In the rows, 128 means zero.
Known rows, with every step that occurs:
tasim > sino > mokudef: [134 114 140 156 144 172 167 136  98  93 117 106 141  92 160 145 117 130
  97 133 177 122 116 138]
tasim > sino: [143 128 139 156 137 151 152 126 108 105 134 127 129 103 156 130 120 135
  86 136 182 128 101 151]
mokudef > zape > puler: [127 106 125 134 134 188 180 145 137 137  87 125 102 122 142 108 113 130
  90 128 185 165 100 152]
famabub > rade > mokudef: [132 130 141 149 136 171 168 150 150 110 129 120  89  93 150 107 126 147
  85 131 194 120 126 136]
noki > rade > mokudef > sino > tasim: [107 121 103 161 127 143 181 137 120 121  82 135 111 114 156 103 117 152
 114 127 195 115 147 125]
sino > tasim > rade > mokudef > zape: [135  80 128 140 120 161 215 145 119 133  90 141 117  99 164  90 109 163
 128 127 168 173  99 149]
zape > puler: [125 121 124 143 136 175 175 141 133 126 109 114 109 116 147 125 119 135
  71 131 188 141  99 140]
famabub > rade > noki: [141 150 125 159 142 168 140 144 135 127 145 132  87  81 158 108 145 140
  89 125 185 154 106 141]
puler > rade: [133 110 130 163 128 161 128 131 112 140  99 113 106 100 149 104 122 141
  67 125 180 123 131 137]
zape > puler > rade > mokudef > sino: [110 107 116 161 117 162 194 135 148 137  51 100  98 119 125 106 120 140
  58 131 187 106 147 107]
zape > mokudef > rade: [114 113 145 129 149 158 105 140 123 114 118 122  86 126 146 104 105 145
  80 122 191 151 127 141]
donud > mokudef > zape > puler: [127  97 123 134 133 179 179 151 113 146  80 107 103 113 152 122 127 118
  84 150 183 176  85 160]
noki > rade > mokudef > sino: [109 127 108 162 133 140 158 140 142 109  83 122 106 110 159 117 122 157
  92 136 198 100 156 130]
sino > famabub > rade > mokudef > zape > puler: [116 119 139 145 128 203 217 162 167 126  82 122  81  86 116 104 106 144
 111 147 187 172 123 127]
mokudef > rade > noki: [125 122 132 152 138 165 115 132 126 130 114 130  90 117 152 107 145 153
  83 125 178 157 126 135]
donud > mokudef > sino: [119 122 119 144 133 144 128 119 101 140  98 111  99 123 169 136 148 129
  79 152 192 128 115 148]
tasim > rade: [135 113 125 149 132 143 149 136 117 121 127 126 126  97 174 122 118 160
  86 146 182 138  95 155]
mokudef > zape > puler > rade > noki: [128 106 117 159 122 185 177 149 133 159  62 115 102  94 133  85 128 135
  84 113 164 180 111 132]
famabub > rade > mokudef > sino: [120 139 126 148 128 156 166 132 156 115 113 126  80 112 148 114 129 143
  88 138 200 103 142 128]
famabub > rade: [137 138 133 146 137 173 135 140 133 117 148 131  92  96 155 108 127 134
  92 134 199 127 112 150]
mokudef > rade: [117 113 139 142 136 162 111 127 121 118 114 132  95 136 149 107 125 148
  83 134 189 136 132 142]
zape > mokudef > sino > tasim > rade > noki: [124 124 107 145 133 130 162 139 102 136 113 137 105  93 168 107 123 158
 115 116 174 185  95 130]
donud > mokudef > zape: [130  99 134 136 136 165 139 139 101 147  90 117 101 108 168 117 136 131
  99 144 180 170  94 168]
zape > puler > rade > noki: [130 119 117 172 128 172 172 148 129 145  84 103 108  89 137 103 133 137
  62 120 171 156 111 122]
tasim > rade > mokudef: [132 106 132 150 130 147 180 144 137 112 109 117 119  94 168 124 118 173
  82 140 179 132 107 142]
rade > noki: [134 131 128 160 141 156 133 136 123 133 121 125 103  91 162 120 144 149
  79 115 177 156 108 136]

Rows:
[122  90 136 138 140 188 157 144 109 121  93 112 110 107 162 116 117 132
 108 124 169 155 128 146] -> sino > mokudef > zape
[100 112 124 169 120 170 198 137 140 140  43 101  99 102 108 119 115 152
  69 144 186 124 156  90] -> zape > puler > rade > mokudef > sino > famabub
[111 150 131 142 145 155 126 139 133 117 125 126  72  93 134 122 109 142
 101 143 202 150 137 122] -> zape > mokudef > sino > famabub > rade
[118 150 126 157 134 161 132 125 132 127 126 138  85  99 136 128 129 142
 102 151 205 133 139 121] -> mokudef > sino > famabub > rade
[123 132 145 158 138 175 175 149 148 117 119 123  86  73 132 121 115 158
  95 147 193 135 137 119] -> sino > famabub > rade > mokudef
[117 122 123 162 139 153 165 155 141 108  98 114 116  92 160 115 114 158
  92 130 190 115 137 139] -> noki > rade > mokudef
[120  90 118 160 128 203 192 157 119 144  47  92 111  81 138  98 124 128
  93 113 157 178 128 121] -> sino > mokudef > zape > puler > rade > noki
[116 108 134 152 144 181 125 141 113 117  96 112 101 106 157 115 139 146
  97 125 173 148 143 122] -> sino > mokudef > rade > noki
[115 109 123 147 126 147 187 123 117 134  95 133 102 124 151 112 126 149
  97 122 190 126 134 120] -> rade > mokudef > sino > tasim
[117  76 122 147 124 203 191 153 116 133  46  91 114  97 137 101 106 120
  90 124 168 152 134 130] -> sino > mokudef > zape > puler > rade
[125  99 129 135 133 184 217 154 154 131  70 115 100 113 139 106 110 143
  86 123 175 155 110 141] -> rade > mokudef > zape > puler
[131  98 125 149 122 148 209 145 114 125 110 129 124  91 162 108 113 165
 109 134 176 147  97 135] -> sino > tasim > rade > mokudef
[106 123 134 158 135 152 167 126 137 127  89 124  93 111 134 138 123 165
  84 142 191 124 153 107] -> rade > mokudef > sino > famabub
[105 133 132 143 147 144 123 132 120 127 107 122  85 107 138 134 106 150
  90 134 190 154 137 118] -> zape > mokudef > sino > famabub
[119 164 121 169 134 162 135 128 139 133 125 137  81  82 138 124 147 150
 103 143 193 157 138 114] -> mokudef > sino > famabub > rade > noki
[125  84 120 136 118 173 252 153 128 136  73 131 120 102 149  95 100 154
 119 132 172 180  84 141] -> sino > tasim > rade > mokudef > zape > puler
[110  99 107 155 114 163 219 134 125 149  49 112 106 119 125  92 118 135
  81 123 183 125 135 103] -> zape > puler > rade > mokudef > sino > tasim
[115 162 123 153 147 155 129 145 138 126 125 125  69  74 136 117 126 146
 105 129 190 175 133 114] -> zape > mokudef > sino > famabub > rade > noki
[128  88 125 138 122 174 229 157 150 122  72 118 115 104 152 107 104 160
  96 142 174 164  95 149] -> tasim > rade > mokudef > zape > puler
[109  98 140 139 143 182 124 133 109 108 100 111 105 124 154 124 123 139
  93 137 186 127 148 128] -> sino > mokudef > rade
[128 101 135 141 136 199 211 147 111 103  82 103 137 104 145 128 105 116
 109 137 171 159 106 143] -> tasim > sino > mokudef > zape > puler
[130  85 136 158 123 171 172 140 133 145  60 111  95  97 140  84 112 150
  87 117 173 141 140 135] -> puler > rade > mokudef > zape
[128  98 135 166 127 158 161 142 131 135  78 104 105  93 142 101 120 150
  66 122 179 115 139 124] -> puler > rade > mokudef
[120 103 128 158 122 172 199 154 145 135  64  94 107  98 128 105 112 144
  59 127 180 123 127 118] -> zape > puler > rade > mokudef
[109 124 128 153 135 148 132 123  94 147  95 113 100 108 148 151 143 139
  88 167 193 146 126 130] -> donud > mokudef > sino > famabub
[135 143 149 171 137 175 191 144 140  97 128 124 108  66 127 132 113 150
 107 154 191 134 122 124] -> tasim > sino > famabub > rade > mokudef
[124 117 146 150 131 188 183 153 153 124 101 131  75  79 130 102 112 155
 118 141 185 165 135 135] -> sino > famabub > rade > mokudef > zape
[118 125 141 140 151 155 106 144 130 123 115 125  82 106 151 102 125 154
  84 112 178 172 119 129] -> zape > mokudef > rade > noki
[125 109 120 159 127 172 168 143 124 140  86 102 111 103 132 107 112 131
  60 131 182 132 116 131] -> zape > puler > rade
[128 126 102 157 124 134 167 122 100 146 112 149 116 104 167 112 139 159
 113 130 175 164  99 129] -> mokudef > sino > tasim > rade > noki
[117 108 138 141 140 155 112 131  97 132 105 112  97 123 160 121 143 136
  82 157 190 143 117 150] -> donud > mokudef > rade
[111 119 129 158 126 141 177 128 134 122  89 124 109  98 147 139 119 181
  96 160 185 135 134 115] -> tasim > rade > mokudef > sino > famabub
